Each row was made from one walk, in order. Every step used is in the known rows, and no mark comes twice. Write each row's walk.
In the rows, zero is written as 128.
Known rows
U, S, V, P, Z: [110 117 170 145 156 157 154 212 141 143 184 174  95 107 133 103  69  75
 122 128 151 121 137 110 171 128 116  86 126 180  86 109  69  83 184 143
 125 102 171 112 138 160  89 140 137 137 125 155 144 157 124 115 103 115
 140 163 141 150 127 136 116  92 183 203 144 114 117  98 147 123]
S, V, P: [124 117 119 145 149 157 141 170 137 122 176 190 127 138 139 105  61  90
 120 118 143 127 118 109 186 170 115  90 127 153  84 119  78  85 175 143
 103 110 149 127 158 141 100 172 147 147 109 146 139 162  88  94 130 122
 131 162 145 163 119 159 113  85 164 186 150 133 129  79 158 133]
S, J, P, V: [114 103 145 126 154 140 143 189 141 131 144 234 135 123 140 155 137 111
 138  64 175 117  82 127 222 200  78 142 111 175  43 119  51  78 146 147
  50 143 198 139 114 150 147 148 120 136 173 139 142 156 129 132 130 170
 129 192 151 148 132 138 147 103 160 165 152 155 146 112 171 128]
P, Z, S: [124 106 100 108 168 124 153 179 146 136 123 163 106 125 135 118 116 104
 150 118 169 114 151 156 158 113  85 110 143 161 118 136  57 118 185 113
 120 143 187 108 125 168 106 157 107 133 131 138 129 134 146 112  92  93
 126 150 145 135 139 149  96 128 136 185 157 132 133 105 151 138]
Z, S: [131 102  87 105 153 160 151 166 134 140 141 164 122 136 154 121 128  99
 133 112 139 115 140 147 172 142 101 112 136 149 103 138  66 115 173 137
 120 145 177  92 145 143 121 173 117 133 119 119 126 133 118  91  99  99
 127 156 157 146 148 151 109 123 146 171 147 159 120 133 147 131]
W, P, V, S: [ 96  94 137 158 136 144 152 185 108 124 162 181 131 104 168 103 100  93
 160  94 191 132 118 156 184 156  75 125 138 131 131 118  50 105 173 153
 105 139 190 119 129 152 114 169 110 153 132 127 149 132 170  93 131 160
 102 160 138 141 159 127 110 113 142 197 166 129 147 110 154  93]
V, P: [135 113 110 151 151 160 151 165 126 121 155 164 105 129 141 110  71 105
 103  95 145 113 113 146 177 172  97 105 133 144 109 130  92 108 173 134
 121 125 146 116 163 125 135 182 142 146 114 159 149 148  97 102 119 148
 134 136 104 148 133 150 107  86 149 181 129 122 129  83 144 147]
P, V, S, J: [100  94 141 147 127 142 133 183 125 130 136 209 132 129 158 114 117  84
 158  87 172 128  88 127 202 175  85 117 121 150  92 109  68  79 183 141
  70 131 207 124 133 160 133 162 127 137 157 143 153 167 147 113 138 159
 132 157 180 132 126 124 124  87 170 184 148 123 131 110 186 128]
Z, P, V, S: [ 98  92 131 152 129 137 153 181 124 127 133 194 140 116 164  82  84 100
 151  83 161 105 110 121 165 151  58 104 141 157 116 125  41  85 149 130
 100 120 228 126 159 170 114 174 117 144 160 140 164 147 140  76 108 150
 105 161 146 133 150 118 125 112 174 176 157 125 146  99 167 128]
U, S, V, P: [110 125 147 149 147 171 146 205 133 148 199 180 111 120 151  91  69  72
  99 119 138 117 126  98 176 150 138  92 123 170  83 110  65  84 172 160
 114 108 166 104 154 139 104 147 151 139 111 147 148 151 101 102 111 118
 136 162 148 154 137 142 123  84 194 183 131 141 113 113 140 127]
V, P, Z: [125 115 132 148 162 140 155 188 137 116 135 154  93 117 132 106  57 112
 121 111 165 109 106 161 157 128  76  96 136 162 110 125  82 108 178 114
 125 115 160 127 146 142 108 169 135 146 117 170 157 148 129 115 108 139
 139 136 108 145 126 151  90  99 143 186 141 106 135  70 149 143]
P, V: [113 112 129 137 139 139 127 175 126 107 129 184 141 144 152 105 107 119
 149  84 157 109 101 129 184 155  80 129 112 152 121 123  62 104 166 134
 110 138 195 109 124 153 109 166 134 140 116 133 140 129 154 101 119 134
 100 166 161 124 119 145 105 119 151 166 151 153 138  99 168 118]
P, Z, S, J: [129 103 118 108 166 134 159 193 149 150 121 204 105 128 137 155 126  88
 151 118 173 127 134 155 184 127  79 116 133 178  73 129  81 104 194 117
  93 149 191 122 119 177 129 159 109 125 152 154 127 164 133 134  96  99
 149 144 155 134 129 148 108 124 147 187 161 133 131  94 162 143]
J, P: [116 112 101 119 172 147 154 168 144 121 152 184 125 125 150 129 127 117
 101  84 180 112 116 124 188 173  85 128 125 156  88 133  68  92 136 150
  83 136 177 124 125 122 138 140 110 156 152 132 130 137 128 121 103 155
 119 191 129 149 154 134 134 123 134 148 138 133 128 109 137 128]
W, S: [124 129 110 123 171 130 164 181 116 125 158 185 122 129 157 110 124  81
 126  78 164 110 124 142 162 146 101 115 149 139 144 125  84 134 166 120
 103 142 151  89 132 158 112 161 125 125  88 128 130 127 122 132 115 119
 117 136 137 118 144 159  99 132 132 141 151 140 126 109 156 124]
W, P, V: [116 105 142 151 147 145 140 175 108 120 153 190 138 123 154 125  94 108
 153  79 179 114 114 156 194 145  76 148 131 145 106 121  50 120 159 152
 114 142 174 107 121 155 111 163 126 147  94 127 136 115 167 113 123 139
  96 168 133 145 147 141 119 127 138 189 165 164 149  94 148  97]
J, S: [129 131 121 109 158 146 148 167 130 112 142 165 113 136 139 111 112 106
 115  89 168  96 109 121 174 186 117 115 136 138  86 130  57  99 191 165
  83 156 167  97 158 150 129 145 130 148 133 136 123 125 119 127  97 142
 111 159 144 126 146 153  99 115 146 147 132 157 145 129 131 133]
S, J, P, Z: [124 103 135 123 183 124 152 187 151 137 133 222 110 114 128 171 131 100
 125  85 193 122 101 133 199 152  77 132 120 181  37 122  70  94 153 125
  63 136 195 143 109 157 152 138 107 138 181 164 128 179 132 164 111 159
 153 167 141 151 138 140 132 123 136 175 147 125 143  87 171 135]
V, S, U, P: [110 109 144 161 166 167 140 161 122 133 191 164 114 138 162  99  91  96
 131 121 177 135  98 115 153 157  90  69 127 140 111 129  83  95 170 131
  93 111 181 143 125 132 149 156 127 145 160 124 161 173 115 104 102 164
 137 178 141 147 142 129 120  84 157 180 149 109 109  90 132 138]
V, S, U: [103 102 130 156 166 151 141 149 138 137 172 180 124 140 164 117 113  82
 143 127 171 130 105 133 151 155  85  67 125 130 113 141  95 100 180 129
  77 118 187 123 137 120 137 169 127 145 145 132 149 171 126 114 111 166
 136 172 148 131 139 111  99  95 142 195 145  93 114  84 141 131]
W, P, Z, S, U: [124  88 120 129 184 139 173 171 128 149 174 183 114 117 142 151 117  94
 176 120 194 118 140 179 173 112  66 124 146 148 101 145  59 129 175 138
 114 130 179 132 104 146 101 162  98 129 127 128 133 124 152 113  89 117
 121 172 123 154 152 123 108 149 127 222 189 148 145  89 124 116]
W, P: [133 108 104 148 161 161 155 170 109 121 170 179 119 116 157 131 101  98
 129  94 190 128 135 158 180 145  87 141 142 137 108 120  71 142 162 134
 110 148 144 113 130 142 133 160 119 150 104 135 131 134 138 128 112 139
 124 163 109 152 159 130 126 130 127 174 149 161 146  85 150 117]
Z, P: [143 108 100 150 161 153 146 170 126 124 131 192 124 119 153 106  82 117
 124  71 158 102 120 131 160 138  76 109 153 164  98 133  59 120 138 113
 112 144 181 117 159 152 140 177 115 151 146 151 143 155 105 106  80 132
 119 150 121 146 145 127 132 130 160 168 149 160 141  81 159 146]
U, S, J: [117 112 147 138 162 176 139 206 126 147 172 204 102 117 148 139 112  76
 109  91 154 116 122 109 185 161 129 116 112 162  54 104  80 115 179 134
  87 143 164  97 133 150 162 137 148 129 140 138 132 184 114 160 100 145
 151 136 149 124 139 126 140 110 168 176 127 144 111 127 162 138]
Z, S, J: [140 105 101 112 157 164 150 176 144 152 138 206 116 138 148 154 130  87
 136 105 152 127 131 142 197 156 106 123 132 160  72 133  71 106 185 130
  93 154 174 105 137 152 151 168 114 126 143 146 124 166  98 115 107 115
 147 143 163 140 133 150 131 119 157 184 136 161 127 125 151 146]

Which walk is each row?
[ 90 108 147 150 136 155 143 191 117 126 152 154 121 119 163  71  69 111
 131  89 178 125  95 109 160 158 101 114 133 148 112 107  55  74 169 138
 114 106 185 131 126 164 126 159 130 146 151 113 162 141 153  84 120 145
 111 161 156 132 146 131 122  73 167 165 134 124 118 110 152 127] | U, P, V, S
[132  93 124 140 172 139 169 182 155 145 155 154 102 133 135 123  87 100
 143 131 161 112 112 172 160 129  75  85 132 165 101 144  81 101 194 134
 125 109 179 133 135 138  99 183 126 138 134 150 152 144 113  82  87 136
 147 158 125 153 128 125  93 104 152 215 147 105 135  93 136 137] | V, P, Z, S, U
[ 99 107 115 143 150 153 139 175 129 141 147 201 107 121 154 130 124  70
 130 106 177 139 110 121 181 163  95  99 126 141  84 118  91  94 189 122
  64 137 188 119 147 147 166 155 131 141 159 162 150 202 114 134 128 173
 153 152 152 147 133 136 127  90 154 183 139 112 121  92 183 148] | V, S, J
[133 126 122 124 174 135 156 192 123 139 157 220 122 134 155 146 122  69
 137  83 165 119 100 144 188 177 101 121 146 147 100 119  97 129 166 123
  64 150 150 102 124 165 131 163 141 114 110 145 133 157 108 144 117 123
 139 126 149 128 134 157 125 126 144 155 147 154 129  97 180 124] | W, S, J
[122 125 153 125 159 134 165 185 141 126 161 168 103 132 113 120  78  93
 138 123 179 109  98 124 183 158 119  86 131 163  76 125  61  54 206 169
  79 125 176 126 156 158  84 159 124 154 136 171 142 139 100 106 114 128
 114 163 144 159 126 158  97  87 173 176 144 122 145  94 148 120] | J, S, V, P, Z
[119  96 128 149 135 143 139 184 120 112 121 199 146 131 150  96  82 127
 148  61 152  97  96 129 170 140  65 129 139 167 104 126  40  99 135 126
 118 135 215 122 147 168 103 177 116 142 147 130 147 138 141  83  97 137
  91 171 135 134 141 128 136 118 171 176 151 161 156  86 161 136] | Z, P, V
[106 104 153 159 178 145 142 170 130 139 178 160 108 119 145  97  86  99
 145 129 190 132  98 122 145 120  80  66 130 152 101 128  79  88 184 123
  93  97 186 149 110 149 140 155 123 139 166 140 173 171 146 113 104 151
 144 172 140 150 131 116 114  85 147 204 148  87 117  70 137 137] | V, S, U, P, Z
[124 107 176 155 163 166 132 166 126 117 181 179 138 153 142 108  77 131
 144  91 162 128  67 122 160 153  90 116 112 150  82 128  68  99 163 136
 118 107 189 141  92 145 121 162 129 137 139 109 149 145 131  90 105 139
 106 184 146 142 105 130 120  95 177 190 152 156 126  83 132 125] | S, U, P, V
[123 114 119  98 161 123 152 194 161 144 141 191 115 124 134 116 121  96
 166 140 170 121 146 129 177 113 100  99 139 171 106 134  61 101 184 133
 109 121 195 116 121 172  81 145 106 141 131 151 119 136 132 110  97  68
 128 173 173 153 133 151 104 112 148 191 157 130 132  90 158 128] | P, Z, S, V
[127  99 112 121 170 142 170 189 132 142 148 174 104 101 145 136 106  95
 158 119 193 119 145 176 174 111  69 129 156 159 110 138  58 120 178 128
 122 141 176 118 116 163 106 164 101 143 125 132 124 121 158 118 100 115
 132 151 118 148 159 134 108 148 125 204 169 145 145 102 140 121] | W, P, Z, S
[100  90 143 166 146 146 142 177 128 126 137 201 149 134 160  91  95 101
 170  82 158 116  88 125 168 146  54  88 139 155 114 133  47  81 139 138
 103 119 235 134 150 155 108 176 115 149 172 132 171 162 130  69 107 166
 104 178 136 143 144 106 120 109 178 201 158 111 141  84 155 125] | Z, P, V, S, U
[105 113 113 110 181 118 160 185 153 136 138 182 107 116 140 137 120 121
 118  93 192 107 121 140 170 144  64 121 135 170  83 134  66  93 145 135
  83 131 188 135 113 154 124 136  94 158 167 150 138 140 150 137  96 144
 129 189 122 146 157 138 113 129 124 168 152 114 131  90 151 128] | J, P, Z
[118  81 118 103 148 141 169 191 151 152 142 214 137 128 145 142 151 103
 142  87 164 120  98 133 226 182  92 137 129 174  42 133  47  59 157 162
  74 144 207 123 122 156 135 157 101 128 172 125 125 145 122  91 116 127
 127 177 174 148 148 132 148 110 164 174 150 155 141 157 149 124] | Z, S, J, P, V
[ 94  88 155 165 147 146 146 170 107 127 178 191 138 124 166 119 105  99
 175 103 195 127  98 159 186 141  74 117 130 133 117 122  54  99 169 159
  92 124 195 136 116 149 117 162 116 142 139 117 158 144 169  95 124 174
 104 186 136 142 146 111 123 109 146 214 179 125 138 103 141  93] | W, P, V, S, U
[ 74 103 124 134 138 123 171 183 139 137 146 190 133 122 158  95 133 103
 126  82 187 115 103 122 196 172  68 118 123 154  95 124  47  56 145 163
  76 126 206 132 130 143 119 150 102 152 168 116 148 133 156  87 124 175
 118 198 156 138 162 117 130  88 143 161 146 105 134 140 153 121] | J, P, V, S
[124 124 146 137 175 154 143 190 123 122 147 150  91 119 133 108  75 125
 128 103 188 110 114 130 142 117  86 118 135 170  89 115  76 112 169 119
 125 125 154 134 103 168 131 136 124 147 134 142 146 146 155 126  94 122
 131 151 132 142 120 147 114 110 145 166 146 145 123  64 147 145] | U, P, Z
[124  97  82 103 160 148 178 178 154 159 145 211 123 130 148 158 155  91
 120  96 170 121 129 137 212 181 101 129 135 169  41 137  66  85 149 151
  63 151 181 118 128 142 150 153 103 132 176 141 122 159  99 109 113 132
 154 170 155 149 157 141 145 109 152 178 144 150 127 145 146 134] | Z, S, J, P
[127 107  97 113 143 164 169 180 148 146 168 176 127 142 142 108  89  81
 137 133 141 124 139 125 193 160 122  91 139 163  91 131  66  76 187 162
 117 120 159 116 154 141  97 178 124 136 122 143 131 147  78  65 119  81
 132 171 162 163 139 156 125  90 182 194 149 138 119 122 145 135] | Z, S, V, P
[ 80 103 134 143 128 134 133 178 129 120 139 177 128 129 165  87 107  90
 149  93 164 119 106 123 177 159  82 108 123 139 129 117  65  78 182 151
  96 128 206 109 136 161 120 165 125 149 134 126 150 147 161  96 131 156
 108 169 168 132 144 134 100  98 157 175 137 108 131 117 166 119] | P, V, S
[ 99 106 164 132 152 156 152 212 140 149 159 203 123 113 147 143 133  90
 111  80 163 111 104 105 210 178 114 138 109 188  36 111  60  78 150 168
  65 132 196 114 107 152 144 132 126 134 172 124 141 151 139 140 104 171
 134 169 160 126 145 118 157 106 182 175 132 138 126 152 147 119] | U, S, J, P, V
[125  96 126 115 181 124 159 167 150 137 143 183 112 137 135 134 122 105
 168 134 169 116 124 158 160 101  69 100 135 160 105 145  73 116 183 124
 112 130 192 120 109 153  98 161 114 129 144 136 130 147 140 116  86 101
 127 174 144 143 128 138  92 124 145 209 172 132 131  89 138 135] | P, Z, S, U
[134 102 147 128 163 165 147 175 136 141 177 165 132 157 152 100 103 121
 155 105 156 122 101 128 166 148  96 113 131 161  87 138  48  86 161 157
 121 117 192 131 106 154 109 163 107 126 137  99 134 128 129  53  98 109
 110 186 169 141 127 132 125 102 181 191 150 159 122 131 121 124] | Z, S, U, P, V
[ 93  93 114 132 161 146 169 173 137 150 158 210 111 108 153 136 135  73
 109  96 189 127 107 117 207 187  89  98 128 154  59 127  84  78 164 150
  42 131 195 138 133 136 170 145 117 152 191 148 153 184 112 135 135 190
 160 168 157 149 158 117 140  85 148 164 135  94 121 115 158 139] | V, S, J, P
[ 87  99 134 131 162 125 168 193 146 155 148 206 103 105 145 133 134  77
 127 102 200 128 108 127 193 160  68 101 130 158  59 122  81  61 171 125
  50 130 194 150 119 161 157 138 103 140 199 159 149 185 133 144 127 177
 162 169 158 153 148 120 132  95 137 178 142  78 126 103 170 136] | V, S, J, P, Z
[121 103 116 127 158 143 166 187 146 138 134 160  98 119 134 109  83 104
 128 124 166 101 128 164 169 126  91  95 146 168 105 134  73  89 191 123
 137 118 171 119 148 145 102 174 120 135 121 155 142 136 124  85 101 115
 141 142 124 147 141 138  95 103 150 200 142 109 135  96 138 139] | V, P, Z, S
[105 106 153 132 178 144 158 215 150 160 166 205 101 100 145 154 128  84
 108  93 174 105 119 109 192 150  95 122 115 189  32 115  72  83 160 144
  77 135 190 116 116 160 147 124 125 135 180 140 140 170 136 159  89 158
 157 169 138 138 152 121 136 121 164 185 137 126 123 126 153 125] | U, S, J, P, Z
